Each row was made from one small tree. The marks that hang from a mark follow it in brackets, in the order of their numbers. Every link used is in the known rows. Write each row's tree.
Known rows
q840{q283 q658}: [  1.7  -3.8  13.3  22.6 -16.3 -29.2  12.3   3.9  -3.7  -5.1 -20.1  15.3
   9.4  -3.9  10.2 -21.4  16.4  12.1  -3.2  19.8   4.0 -16.2  28.6   9.4
   2.5   1.6  -6.9   0.2  -8.2]
q840{q283 q388 q527{q792{q922}}}: [  2.5  -2.8  16.5  25.0  -0.3 -47.7  -5.4   2.6 -10.9 -15.7 -35.5   5.2
  16.2   2.0  15.0 -17.6   4.0   3.7 -18.1  31.3   0.4 -12.0  31.2   9.0
  -5.0  -5.7 -18.0   8.9 -13.9]
q10{q935{q953}}: [ -5.6   7.9  19.5  -0.4 -30.0 -16.6  16.9  12.5  -1.7   3.3 -28.7  -3.7
  13.7  -9.4   2.4  -6.1  20.7  -2.5  -1.7  14.8   2.0 -13.1  31.3   9.8
   0.9  -8.6  10.6   6.0  -7.9]
q663{q10}: [ -8.4  10.5  11.3  -0.9 -32.0 -22.0  13.3  11.7  -7.4   4.6 -24.9  12.3
   9.6   8.1   6.0  -0.3  17.3   0.3  -8.5  20.3  -8.3 -12.4  18.4  12.4
   0.9   1.3   1.4  -7.1 -10.3]
q792{q283 q663}: [-10.0   9.1   1.1  -2.6 -33.3 -17.6 -12.6  -3.4   4.1  -6.4 -22.7  -0.9
   3.6  -1.7  17.3 -21.6  -1.6 -12.0 -24.7  -2.9  -0.8 -25.0  20.6  18.3
 -25.3   6.6   4.9  -0.6 -15.6]
q953{q935{q792}}: [  3.3  18.7   8.3   1.9 -27.1  -9.6   6.9   4.8  -1.6  -5.7 -33.9  10.3
   5.1  -9.7   1.6 -17.8  10.5   6.4  -8.0  11.5  -7.3 -21.1  16.1   2.0
  -5.6   0.1  -6.1   1.9  -6.8]
q792{q10 q283 q388 q663 q922}: [-11.1  16.7 -10.6  -7.6 -43.2 -11.9 -38.1 -26.4  12.6   1.2 -20.4  -8.2
  -9.6   2.6  18.5 -36.4 -16.1 -35.7 -34.2  -7.2   8.7 -27.7  14.8  23.9
 -54.5  20.9   6.3   7.3 -20.5]
q935{q10 q792{q283 q663 q922}}: [  0.4  18.3   9.1 -10.9 -34.9  -9.7  -4.8  -3.0  12.0 -18.1 -30.2   0.3
   1.1   0.9  -2.2 -17.9   3.4 -17.9 -18.1   2.0  -5.4 -20.5   9.8   8.2
 -31.7   2.0  19.5   0.8 -12.0]
q527{q663{q10 q792{q283}} q840}: [  7.2  -5.9  24.2   0.2 -10.6 -20.0   6.0   3.4  -1.9   4.6 -22.4  19.7
   5.4  23.9  -3.6  -0.1  -2.4  -6.2 -20.2  30.6 -23.7  -5.8  21.0   8.8
  -8.1  -3.5  24.0  -8.2 -11.1]
q658{q792{q10{q935} q283 q922}}: [-18.7  -1.6 -16.0  -6.6 -32.1 -25.4  -9.3  -4.2  10.8   2.5 -30.3 -11.4
   6.4   3.2   9.9 -24.6 -10.8 -22.8 -24.1   1.4   2.1 -27.1  25.0  16.8
 -26.5   7.5   2.8  16.3 -17.7]
q792{q10}: [ -7.4  12.3  -3.8   0.3 -30.5 -17.7  -3.1   3.1  -0.3  -4.0 -24.7   5.0
   1.4  -2.2  10.6 -21.5   0.7   2.6 -18.3   8.5  -1.7 -24.5  18.9  15.5
 -13.2   1.2   0.8   0.0  -8.9]
q840{q792}: [  1.4   1.9   6.2   7.1 -29.5 -21.2  10.5   6.0  -1.9  -5.2 -16.9   0.2
  10.7  -2.3   7.4 -11.6  13.5   7.9 -12.7  16.7   1.0  -9.8  23.1  14.1
  -2.5  -2.1  -5.6   4.4  -6.9]
q935{q953}: [  2.6  15.8  12.1   3.9 -26.6 -13.9  11.6   3.5   1.6  -1.2 -26.3  -1.0
   7.8 -14.3   2.4  -6.6  20.1   2.7  -4.7  12.3  -3.6 -14.0  23.8   3.3
  -3.9  -5.4   7.9   1.0   1.2]
q792{q10 q283 q663}: [-12.0   9.0  -6.1  -0.8 -33.3 -18.9 -25.2  -9.4   8.3 -11.0 -21.7   0.5
  -1.7   1.3  21.5 -33.7 -11.4 -11.4 -32.9  -7.3   2.1 -28.5  17.9  21.9
 -33.7  13.2   7.5   0.8 -15.7]
q658{q792{q388 q663}}: [-14.5   9.9  -7.8  -4.3 -41.0 -15.0 -10.6  -2.5   7.5   6.2 -19.7 -12.9
  -0.3   1.3  16.9 -21.6   6.9  -9.4 -14.6  -0.4  -0.4 -29.8  19.0  16.7
 -25.2   2.5   3.5   4.1  -8.6]
q527{q840{q658}}: [  6.4   7.2  10.7   9.2 -10.6 -20.5   4.2  10.3  -6.5   1.5 -18.7   8.3
   1.9  -3.7   5.2 -15.6   5.5  10.2  -7.6  25.8  -7.3 -15.8  22.3   6.4
  -4.4 -11.3  12.9   1.9  -7.3]
q527{q663{q10{q935{q953}} q792{q283 q388}} q840}: [  6.2  -5.8  36.5  -1.4 -14.3 -14.3   5.5   1.6   2.3  12.8 -21.1  10.2
   6.6  21.1  -5.0   0.3   4.9 -16.5 -14.0  30.1 -18.3  -1.0  26.0  10.8
 -11.4  -3.4  30.8  -4.7 -10.9]
q663{q10{q935} q792{q283 q388 q922}}: [ -3.6   0.9  17.0 -13.4 -29.7 -23.2   9.4  -5.1  -1.3  11.0 -25.5  -2.7
   9.3  15.1   4.1  -0.2   9.5 -34.4 -13.7  19.7  -0.5  -4.4  22.9  26.7
 -10.6  17.3   9.6   0.5 -15.5]
q527{q663 q792{q10 q922} q840{q283 q658}}: [ 11.1  -3.8  12.6  19.6   2.7 -24.7  -8.8 -19.1   2.5  -4.2 -24.4  27.6
  -2.1  16.8  -4.7 -27.9 -14.1  -0.6 -17.8  33.8  -7.3 -13.8  26.3   4.9
 -17.4  -5.8  19.8   8.3 -14.1]
q658{q792{q283 q388 q922}}: [-14.6   7.0 -13.5  -9.4 -35.9 -16.1  -9.6  -9.1  11.3  11.4 -26.1 -15.6
   2.4  -1.4   8.4 -17.7  -3.2 -28.8 -19.9   0.9  -1.9 -26.1  19.8  15.0
 -31.7   6.5  -3.1  10.5 -13.1]
q953{q935{q792{q388 q663 q922}}}: [  3.2  24.6   4.3  -1.7 -37.2  -5.8 -10.5 -10.6   3.3  -1.7 -31.1   3.7
  -3.0  -6.1   5.1 -24.7   5.9 -10.5 -12.6   6.8   0.1 -22.6  13.3   5.2
 -26.1   8.7  -2.1   6.7 -11.9]
q527{q663{q10} q792}: [ -6.5   5.1  17.3  -1.4 -20.7 -16.1   9.4  -1.0  -2.5   3.8 -29.2  25.9
   7.4  20.9  -4.0  -2.2   6.3  -0.3 -12.2  25.2 -16.3 -10.0  22.2  12.5
  -2.0  -9.5  10.3  -7.6 -11.8]
q840{q283 q388 q658}: [ -0.6 -12.1  19.6  28.1  -9.4 -41.3   2.0  11.8  -6.0 -10.2 -25.3  14.1
  15.9  -3.9  13.8 -28.2  14.0  19.1  -7.8  25.5   3.2 -14.6  31.8   4.4
  -3.1  -0.3 -14.8   3.5  -9.0]
q840{q283 q388 q527 q658 q792{q10 q663 q922}}: [  9.0 -21.1  13.4  46.3  -6.5 -58.5 -28.8  -5.6  -1.7 -27.0 -14.0   6.2
   7.7   7.9  32.0 -44.9   0.6  18.1 -27.0  28.6  18.0  -1.2  33.1  13.2
 -20.4   9.8 -18.1  17.0 -15.6]
q792{q283 q388 q663{q10{q935{q953}}}}: [-14.1   9.8  20.8  -5.2 -40.5 -13.6 -13.2  -5.1   7.1   8.7 -18.9  -6.0
   5.4   6.3  16.5 -15.3  11.8 -27.4 -16.8   1.9   2.6 -13.1  22.0  22.2
 -28.2  13.1  14.1  -2.7 -16.1]
q792{q283 q388 q663{q10{q935{q953}}} q922}: [-11.6  12.8  13.1  -7.8 -43.6 -15.2 -17.8 -15.8   8.4  10.7 -22.5  -7.5
   2.2   7.3  11.6 -15.2   5.6 -40.7 -19.5   4.8   7.0 -11.7  21.2  19.4
 -38.0  17.6  13.8   5.9 -21.1]
q663{q10{q935{q792}}}: [ -9.2   6.3  23.6  -3.6 -32.7 -20.3  20.9  17.5  -3.3   0.6 -27.8   7.7
  13.7   6.1   3.7   0.1  22.9  -4.2  -3.8  21.3  -6.3 -11.0  22.4  14.5
   1.9  -1.8   8.5  -2.4 -11.9]

Write each row's tree
[ 10.4 -10.3  23.5  23.1   7.9 -33.3  -7.1  -7.8  -2.5  -4.7 -29.7  25.7
   7.7  14.4  -5.3 -23.8  -8.2   4.5 -15.2  41.8 -10.4  -9.9  31.0  -2.1
 -15.5 -12.8  11.4  10.0 -14.6]
q527{q663 q792{q922} q840{q283 q388 q658}}
[ -3.1  20.0  17.6 -11.7 -37.6  -1.3  -7.6   0.8  13.5 -11.7 -23.4  -4.1
  -0.8   0.0   3.1 -20.2   9.8 -15.9 -15.6  -2.6  -6.6 -21.9   8.1  14.3
 -32.7   0.7  18.7  -7.2  -8.2]
q935{q10 q792{q283 q388 q663}}
[ -4.1   2.2  12.2   6.3 -10.4 -22.5  -5.7   1.2  -2.8  -4.0 -28.8  11.3
   5.1   9.3  10.5  -9.3  -4.3  -1.9 -22.5  18.9 -12.1 -12.1  27.0  17.6
  -8.1 -15.7  -1.5  -2.1 -14.8]
q840{q527{q663 q792{q283}}}
[  1.2  18.5  -1.3  -1.9 -35.9 -14.4 -10.7 -11.1  10.8 -17.5 -26.2  -0.4
  -4.6  -5.5  10.0 -25.8   1.4  -9.8 -20.4   5.0   0.9 -27.0  14.2  13.0
 -32.4   7.4  11.6   8.2  -9.1]
q935{q792{q10 q663 q922}}
[ -1.2  -1.6  15.6  -7.1 -29.9 -15.2   1.7  -9.2   3.1  10.4 -24.1  14.8
   2.7  22.5  -1.7  -2.2   1.8 -22.4 -19.7  20.9 -12.9  -6.5  20.7  16.5
 -18.7   7.2   8.8  -6.1 -14.5]
q527{q663{q10 q792{q283 q388 q922}}}
[ -4.6  15.1   7.0   1.6 -19.6 -25.6 -17.5 -11.4  -2.8  -1.9 -25.0  -1.9
   0.1   8.7  19.2 -12.3  -0.3 -20.6 -22.9  15.2  -0.4 -11.2  20.2  24.2
 -20.7   2.2   0.4   1.5 -17.0]
q840{q527{q792{q283 q388 q663{q10} q922}}}
[ -7.2   9.3   7.6  -3.5 -14.5 -18.8  -1.2  -7.8   5.9  -6.5 -31.0  -0.8
   9.1  -3.8   6.2 -20.5  -1.7 -12.4 -17.8   6.6   0.4 -17.1  26.3  20.6
 -10.5   1.3  12.9   5.9  -8.5]
q527{q792{q10{q935{q953}} q283}}
[ 11.6 -13.6  20.6  13.9   0.4 -29.3  -9.2   6.5  -1.9  -5.8 -21.6  19.9
   1.3  14.7   3.4 -24.8  -8.4  16.7 -20.8  35.1 -15.4  -9.5  26.8   5.7
 -13.7 -10.4  17.4   0.7  -6.8]
q527{q663{q792{q10}} q840{q388 q658}}
[-10.5   8.0  20.8  -8.0 -36.0 -17.2  10.2   6.4   2.1   6.2 -27.6   1.4
  10.4   6.5   3.6  -3.1  16.1 -23.2  -9.1  17.3  -3.6 -10.9  20.7  17.6
 -13.6   5.4   7.5   1.1 -16.4]
q663{q10{q935{q792{q283 q388 q922}}}}
[ -2.5  12.8  21.8  -5.4 -36.3  -9.3  -2.0  -6.7  13.9  -2.5 -27.1 -14.6
   5.5 -12.2   5.1 -15.9  14.7 -27.3  -9.6   4.3   5.2 -15.8  25.7  13.8
 -28.9   3.5  18.3  11.7 -10.3]
q10{q935{q792{q283 q388 q663 q922} q953}}
[ -5.0  11.4  31.2  -2.1 -33.5 -14.5  18.3  11.0   2.3   4.6 -25.9   0.8
  11.7   0.1   2.4   0.4  29.8  -9.2   0.3  20.1  -4.7  -6.6  22.6  11.9
  -2.9   0.0  13.9  -1.8  -5.5]
q663{q10{q935{q792{q388} q953}}}
[ -3.6 -12.1  19.5  21.9 -16.2 -47.3 -22.3  11.1  -3.9 -17.6 -18.0  -1.9
  14.9  11.4  30.4 -20.6   4.5   7.4 -31.7  21.3   0.0   1.0  26.6  17.8
 -17.2   3.2 -13.1   3.9 -16.4]
q840{q388 q527 q792{q283 q663{q10}}}
[  1.4  24.9   8.0  -7.7 -36.1  -2.4 -13.6  -8.1   6.9  -5.1 -33.3   5.0
  -1.8   1.2  -1.9 -26.1   1.2 -16.3 -15.7   1.7  -2.7 -19.8   7.8   3.8
 -30.9   8.5   6.1   1.6 -14.5]
q953{q935{q10 q792{q283 q388 q663 q922}}}
[  0.9  -2.9  26.5  -4.6 -19.0 -27.2  21.2   5.1  -0.5   0.1 -26.5   1.1
  16.2   8.1   4.2   3.4  19.0 -14.3  -8.8  19.4  -5.3  -0.1  27.3  19.2
   6.7  11.2  17.0  -3.6  -5.4]
q663{q10{q935{q953}} q792{q283}}
[  2.6  24.8  14.5  -5.3 -32.2  -0.7   3.7   7.0   0.4  -1.9 -32.9   9.1
   1.9  -1.8  -5.9 -18.3  13.1   1.2  -5.1   9.8  -8.0 -18.3   8.9   1.3
 -11.7  -2.2   1.8  -4.2  -6.9]
q953{q935{q10 q792{q388}}}
[ -7.6   8.6   9.1   1.1 -30.1 -17.8   2.9   5.6   2.0  -1.8 -27.0  -1.0
   6.9  -5.5   7.3 -18.9   8.8  -1.2 -11.6   9.9   3.6 -18.0  26.9  13.7
  -8.4  -1.4  10.6   6.0  -8.3]
q792{q10{q935{q953}}}
[-16.7   1.1 -15.8  -2.6 -27.9 -22.8  -9.2  -0.6  10.9  -1.8 -25.8  -7.6
   4.7   0.1  14.4 -25.5  -7.4  -8.6 -24.9  -2.6  -4.8 -29.4  20.2  16.0
 -21.5   5.8  -0.1   6.3  -9.3]
q658{q792{q10 q283}}
[  9.8  22.1  26.0  -2.5 -26.1  -4.7  19.1   9.9  10.1 -15.8 -30.0   0.6
   6.5 -11.6 -10.8  -5.9  27.4   4.6   0.8  11.8 -10.4 -11.1  13.6  -3.3
  -6.3 -11.2  24.0  -4.2   6.9]
q935{q10 q792 q953}
[-16.3   5.5  -0.4  -6.7 -41.0 -20.3 -14.3 -12.2  13.8  10.5 -23.8 -15.8
   4.0   7.3  12.6 -17.0   4.8 -33.6 -17.8   0.9   2.8 -18.2  22.4  15.3
 -33.9  13.9  12.2  10.9 -15.1]
q658{q792{q283 q388 q663{q10{q935{q953}}} q922}}
[  6.8   4.0  19.7  16.6   0.9 -34.4  -9.0  -2.8  -5.4 -14.4 -27.9   7.1
  11.0   3.7   9.0 -24.4  -0.9   4.8 -17.7  25.9  -5.6 -20.7  25.0   6.4
 -13.1  -4.1  13.0   5.5  -9.9]
q527{q792{q663} q840{q283 q388}}
[-18.3   3.2   5.8  -4.8 -38.1 -18.8 -10.6  -3.6  12.9   9.0 -20.9 -14.4
   6.4   6.2  16.4 -17.5   9.9 -22.8 -15.7  -1.2  -0.5 -19.0  22.8  17.7
 -26.0  10.3  12.4   4.2 -11.3]
q658{q792{q283 q388 q663{q10{q935{q953}}}}}
[  1.1  -0.8  22.5  20.0 -10.8 -25.0  -1.1  -4.2  -4.6  -1.6 -25.6  14.0
   6.4  12.1  10.1 -12.2   6.3  -0.8 -14.4  25.1  -6.0 -12.5  29.0  15.3
  -5.4 -10.6  -7.4  -3.1 -13.8]
q840{q283 q527{q663 q792{q388}}}
[  3.8   1.1  27.1  -2.8 -21.9 -26.9  27.6   9.2  -5.3   1.0 -26.1   3.7
  15.0   8.8   2.0   6.4  26.5  -4.7  -1.7  25.9  -4.6   0.2  27.1  16.8
  14.5   6.2  17.4  -3.3  -2.7]
q663{q10{q935{q953}} q792}
[  3.0   5.8   6.7  -9.6 -25.9 -17.2  -4.0 -16.7   8.4   1.5 -25.1 -12.3
   1.6  -0.8   6.1 -17.8  -0.8 -30.7 -19.8   7.9   5.0 -12.6  24.1  24.3
 -22.8  16.3  12.7   8.1  -8.2]
q663{q792{q10{q935{q953}} q283 q388 q922}}
[ 11.6  20.7  14.5   1.5 -27.1 -10.8  12.8  -6.0  11.2 -11.0 -30.6  -5.0
   4.1 -20.4  -3.9  -6.8  20.9  -8.4  -4.4  13.9  -4.8 -14.1  19.9  -0.7
 -15.4  -2.5  13.2   8.9   3.2]
q935{q792{q922} q953}
[ -0.3  22.9  12.9  -5.6 -34.1  -1.5 -10.4  -1.2   6.2  -6.1 -30.9   6.3
  -0.1   0.2   1.0 -26.1   5.2  -7.8 -14.1   0.0  -5.5 -20.4   8.3   5.6
 -24.6   5.7   6.1  -3.6 -11.5]
q953{q935{q10 q792{q283 q388 q663}}}
[  4.6   7.1  23.4  -8.2 -29.9 -21.0  17.4  -4.4  -1.9  10.2 -25.1  -3.3
   8.4   9.5  -0.3   4.5  22.8 -24.3  -2.9  26.1   0.9   0.7  24.4  18.7
  -2.2  12.1  16.6   2.0  -6.6]
q663{q10{q935{q953}} q792{q388 q922}}
[-17.4   7.2  -4.0  -7.9 -45.7 -20.8  -9.0  -5.3   6.0  12.4 -23.0 -10.8
   2.2  12.4  12.5 -15.2   7.8 -24.0 -13.4   7.9   3.4 -21.8  20.8  17.4
 -26.8   8.7   7.7   9.7 -17.1]
q658{q792{q388 q663{q10{q935}} q922}}
[-10.3  -8.8   1.9  12.4 -15.7 -36.9  -4.1  15.9  -0.1  -3.9 -25.9   1.0
  10.7  -3.9  15.4 -27.4   8.6  18.0 -10.5  18.8  -2.3 -18.4  28.5   6.6
  -9.1  -6.8  -9.0   8.1  -5.7]
q840{q388 q658{q792}}
[  2.9   8.5  -3.9 -10.2 -26.4 -17.0  -9.0 -18.8   6.3  -0.1 -23.6  -7.5
  -2.7   1.7   8.4 -19.7  -7.1 -27.7 -25.4   6.9   1.2 -17.8  17.7  25.3
 -26.6  18.6   4.9   3.6  -8.8]
q663{q792{q10 q283 q388 q922}}
[ -0.4  -7.3   9.7  24.2 -18.3 -43.9 -28.3   8.5  -3.6 -22.9 -17.0  -3.8
   7.7   6.0  31.5 -32.8  -0.2  18.9 -32.3  19.3   5.8  -7.2  26.3  17.8
 -19.7  -1.0 -12.6   8.7 -12.2]
q840{q388 q527 q792{q10 q663}}
[  9.0  -7.5  22.4  15.3 -16.1 -13.8  -4.4   2.1   1.7   7.5  -8.9  14.7
  -0.8  11.9   0.6 -18.9   2.5   8.9 -12.9  31.5  -9.2  -4.0  25.1   7.2
 -16.3 -14.1  13.3   1.8 -10.2]
q527{q663 q840{q658 q792{q388}}}
[ -5.5  21.6  -2.6  -7.3 -46.8 -10.1 -17.6 -15.3   2.5   6.5 -21.0  -6.3
  -6.1   0.2  11.4 -20.1   3.3 -24.0 -17.2   5.7   7.0 -23.9  17.2  17.1
 -37.0   7.8   4.6   6.2 -16.7]
q792{q388 q663 q922}
